What can hang from each mark
vepo: bisu
suluk: kosu pegas somit
somit: suluk
bame: duli
pegas: duli suluk
gepit: kosu
bisu: dotolis
duli: dotolis pegas somit vepo
kosu: gepit
dotolis: gepit

Each row was made from one small tree. The marks that hang from a mark follow it in brackets, in alphabetical order. Every link used is in the known rows. Write each row's tree.
Known rows
pegas{duli}: [  0 -22  11   2   0  12   4  23 -26   7  -9   0  10  16  -3 -22 -29   2
   7  -2  50  -3  24 -23   8   4]
pegas{duli{dotolis vepo} suluk}: [ -3 -14   8  -8  10  36  13   2   8  -8 -10  -3  -4   5   3 -17 -32  24
  10   4  16   5  -3   6  22  -1]
bame{duli{dotolis pegas somit vepo}}: [  6  11 -15 -45  31  21  13 -24  27  -1  -5   3  -3  -4  20 -13  15 -18
  32  10 -16  10  -9   2 -14 -14]
suluk{kosu{gepit} pegas}: [-14  -1   1   4 -14 -30   6   0 -15   8   9   8   7   4   0  19  20 -26
 -45  -9 -13 -30  12   3  14  22]
bame{duli{dotolis somit}}: [ -3   2  -5 -20  14   4   3 -13  15 -11  -2   7   1  17  -1 -10 -20 -16
  23   6  -8   4   4 -11 -17  13]
pegas{duli{dotolis{gepit}} suluk{somit}}: [-42 -14  10 -23   9   4  -5  30  10 -13 -13  12  10  12 -21   8 -39  46
  -4  11  47   6 -21   6  29   3]
vepo{bisu{dotolis{gepit{kosu}}}}: [-11  23  -2  18   1  -5 -15   4   2   5  18  18  26  -4  11   8 -23  10
  -3 -12  37  12   3 -11  11  23]
vepo{bisu{dotolis{gepit}}}: [-11  28   6   3   2  -4 -15  14  -3  -2   4  13  25   4 -13  14 -13   8
  -2 -21  -3  10   2 -21  18  26]
suluk{kosu}: [ -3  -8  -1  17 -10  -2  -6  16 -26  -2  -8   6   5  14 -10 -25   8  -8
  -2   5 -12 -18  17  -1  -3   7]
duli{dotolis{gepit} pegas vepo}: [-18  13  -8 -43  36  19  11   3  15   8 -14  19  31 -10  11  -3  19   0
   9   5 -11 -14 -19   3  21  -6]
pegas{duli{somit} suluk{kosu}}: [-15 -20  18  37 -11  33  -9  -3   8  -9 -21 -14 -11  13 -13 -12 -14  11
   8  14   4   3   5  18  12  -5]
suluk{kosu{gepit} pegas{duli} somit}: [ -4 -18  10  -5 -14 -43   2  22 -11   2  17   7  -6   3  -5  28  14  -2
 -39   5  50  -8   2   0  12   1]
pegas{duli{dotolis somit}}: [ -7 -14  10   3  20  26   4 -10  19 -17 -15   8  -2   5  -6  -5 -30  -1
  21  13  28  10   0  -9  14  -3]
pegas{duli{somit vepo{bisu}} suluk}: [ 37   5  20  36   4  28  -7 -10  13 -10   8 -14 -19  -3  -4  -2  -8  32
  19   7  -7  29   7   7  10 -14]
pegas{duli suluk{kosu{gepit}}}: [-31 -26  15  20 -19  25   3  16 -10   0  -3 -14 -13   6  -6   9 -17  13
 -40  -9  23 -11  15   3  25   6]
gepit{kosu}: [ -5 -16   3  20  -4   1  -1   5 -21   0   9  14  18   8  20 -20 -37 -12
   3   3  39 -18  25   9 -10  11]
suluk{pegas}: [ -8   3   3 -10  -7 -29   6  -2 -21  14  -5  14  21  12   8 -16 -21 -19
  -2  -8   0 -22  14  -7   4  20]
pegas{duli suluk}: [-26 -20  18   8 -14  29   2  10 -20   6 -18  -6   5  16   2 -22 -49  20
  -1  -2  34  -3  13  -3  12   5]
somit{suluk{kosu}}: [  8  -3 -15  20 -33  -5  -7  14 -45   4  -9 -18  -5  -2 -11 -16   1  -8
  -4 -14 -11  -8  11 -15 -26  -1]
suluk{somit}: [ -1 -22  14  -5  -3 -23  -9  26 -13  -7   0  20   8  19  -7 -22 -17   2
  10  -4  13  -4   9   8 -14  -5]
bame{duli{pegas somit{suluk} vepo{bisu}}}: [ 42  33 -18  -8 -11  -6  -2 -22 -12  14  10 -29 -18 -28  23   0  18  -3
  25  -7 -26  30   3 -31 -47 -26]
somit{suluk{pegas{duli{dotolis{gepit}}}}}: [-17  16 -15 -29  -3 -29   5   8 -20  15  -5  -5  23 -13   0  21 -30   7
  -6  -5  50  -3 -14 -41  15  20]
kosu{gepit}: [ -4 -18  17  10  -3   3   0  11 -16   0   7  14  14  12   2  -1 -12 -19
 -26 -21   1 -26  25  -7   7  14]
duli{dotolis{gepit} pegas somit vepo}: [ -2  12  -4 -21  46  25  -3 -12  35  -7 -13  28  22 -12   2   4  33 -10
  26   6 -33  -6 -21  17  17 -13]

Which tree is each row?
[  8 -12   0  21  19  43   1 -12  34 -21 -10  -9 -24  -1 -16  -6   9  18
  14  21 -12  15 -21  25  16  -9]
pegas{duli{dotolis somit vepo} suluk{kosu}}
[ 32  -3 -13 -19  28   6   5 -13  22 -17  13   0  -4  10  -5 -11   8 -11
  28   7 -26   7  -1  -3 -19  -2]
bame{duli{dotolis somit vepo}}
[-19  23 -27 -18 -12 -30   6   8 -17  13  -8 -15  12 -17 -13  20  -3  11
 -17   4  39  -4 -17 -28  13  17]
somit{suluk{kosu pegas{duli{dotolis{gepit}}}}}
[ -2   6 -13 -11   1  27   0 -16  19  10  -8 -17 -20  -2   9 -13  32  -8
  15   9 -49   5  -2  27 -17 -21]
bame{duli{pegas{suluk{kosu}} somit vepo}}
[-34  15 -11 -19  15  13  -9 -19   6   5 -30   6  14 -15   9   8   0 -11
  22  -8 -13  -2 -20 -10  -2  -8]
duli{dotolis{gepit} pegas somit{suluk}}
[-10 -10   3  -3 -14 -55  -6  15  -5  -3  19  15  -2   8  -2  20  21 -11
 -38  -7   2 -19   1  13  -1  11]
suluk{kosu{gepit} pegas somit}
[-21 -16  10  11 -19 -11 -13  20  -6  -5 -10   2  -9  20 -16 -18  -7  20
  -7   4 -15  -7  -2  31  -8   1]
pegas{suluk{kosu somit}}
[-47 -11  11  14 -12  35  -9 -23  20   2 -27   3 -13  -7  13   9  14 -16
 -25  -8 -39 -17  -3  30  13 -14]
duli{pegas{suluk{kosu{gepit}}} somit}
[ -5  -1  -3  -7 -18 -55  -3  14 -11   1   3  12   4  13 -11  -9  12  -5
  -8  10   4 -12  -8  19 -12   8]
suluk{kosu pegas somit}
[  7   0   6  26  -2 -14   2 -13  -1   0  -1   1  -5   5 -10   1  10  -8
   8  18  18  -5   2   4  11   7]
suluk{kosu pegas{duli{somit}}}
[ 21  -1   0 -32  20 -32  13  10  15  -8  11  15  -1  -3   4   0  -5  18
   8  12  47  11 -22   5   5  -2]
suluk{pegas{duli{dotolis vepo}} somit}
[ 64  17 -34   3 -20 -37   3 -19 -16   7  24 -26 -17  -8  -6   8  42 -23
  10  -5 -40   7   0 -13 -42  -3]
bame{duli{somit{suluk{kosu pegas}} vepo}}
[ -2   1 -14  10 -34 -35   3  -3 -35  16   8  -9  -4 -11   6  23   7 -26
 -41 -27 -13 -19   8 -21  -5  20]
somit{suluk{kosu{gepit} pegas}}
[-30 -30  11  13 -23  -4 -12  21  -3 -13   2   3 -14  15  -8   8   2  11
 -40 -11 -12 -12   1  30   3   2]
pegas{suluk{kosu{gepit} somit}}
[  0 -25  11   9 -12 -21 -11  31 -10 -14  11  15  -8  11 -13  12  22  -5
 -29  -8   2 -14   4  14  -3  -2]
suluk{kosu{gepit} somit}
[-68  -1   2  -5  19  38  -4 -33  40   3 -25  22  22 -11  30   1 -34   1
  12  14  12 -12 -18  35  15   0]
duli{dotolis{gepit{kosu}} pegas{suluk} somit}
[ -6  -4  -7 -52  -3  -1   6  10   0  12  -1  -6  -6   8  23 -18  -2  13
   8  -5  -8   7  -3  15 -27 -22]
bame{duli{pegas{suluk{somit}} vepo}}
[ 41 -16   6  28  15 -13   6  -7  17  -4  26   6 -14 -11  -5  28  45 -19
 -16   4  -2  -1   2   9  20  -5]
suluk{kosu{gepit} pegas{duli{somit vepo}}}
[-15   3  -2   5  10 -11   9 -16  25  -6 -15   3  -5  -4  -9   5  -3  -7
   9  22  17   2 -12   2  17   7]
suluk{kosu pegas{duli{dotolis somit}}}
[  0  25   6  24  -6  31  -5 -26  23  -2  -9  -9 -23 -22   8  -4  34  11
  10  12 -62  13 -10  31  -2 -25]
duli{pegas{suluk{kosu}} somit vepo{bisu}}
[ 28  -3 -12   6 -19  -8  -9  -6 -28   3   5 -21  -8  11   1  -9 -17 -18
  21 -12  -8   8  16 -30 -43   4]
bame{duli{somit{suluk}}}
[-62   0  -2  -9 -21  29   0  -7  -8  15 -36  -6  -6   0  14 -27  -7   3
  -8  -1 -19 -16   1  22   7  -4]
duli{pegas{suluk{kosu}}}
[ 36  30  -3  11  -9 -28   8   5  -8  10  27 -18  -8 -18  -9   6  33  14
  -6  24  15  11   2 -11  10   6]
suluk{kosu pegas{duli{vepo{bisu}}}}
[ 28  -7  -1   5  36  20   0 -15  29 -25   4  20   2   6  -4 -15   9 -16
  27   6 -33   3  -5  13   2  -7]
duli{dotolis somit vepo}
[ 37  30  -6 -18   2  -4   0   2  -3   3  27 -12  -6   5   6  -2   5  -1
  12 -18  -9  31   9 -32 -17  16]
bame{duli{vepo{bisu{dotolis}}}}
[-75   4   6 -39  -1  38   9 -20  11   9 -42   4   6   5  27 -21 -45   3
   4  -4  -7 -13 -10  11  11   5]
duli{dotolis pegas{suluk}}
[ 26  -6 -12  16   1  19  -2 -18  -1   3   1  -7 -25 -29  13  15  53 -26
 -15 -19 -46   1  -6   5 -19 -32]
duli{pegas somit{suluk{kosu{gepit}}} vepo}
[ 20  21   2  -7  30   1   6  22   7  -3  24   0  14 -15 -15  16   4  35
   8  16  26  15  -8 -19  31   2]
pegas{duli{dotolis{gepit} vepo{bisu}}}
[ 65  14  -5  38  -6  -6 -13 -10  -9  -5  21 -14 -16 -18  -6   1  15   3
  22 -15 -37  24   6 -17 -34 -16]
duli{somit{suluk} vepo{bisu}}
[ 19 -21   3  44 -15   7 -11   4 -17  -7   3 -20 -22 -13  -5  22   8 -10
 -19 -15  17   5   9 -19  -9 -13]
pegas{duli{somit{suluk{kosu{gepit}}}}}
[ 12  38   0 -19  23 -28  14   3  13   3  25   2  23 -15  -6  26   0  27
  -1  19  33  13 -18 -21  33  17]
suluk{pegas{duli{dotolis{gepit} vepo{bisu}}}}
[ 69  -2 -20   8  -5  -1  -4  -4 -17   1  23 -17 -13   1  -2  -7  13 -15
  26 -15 -28  13  12 -20 -47 -14]
bame{duli{somit{suluk} vepo}}
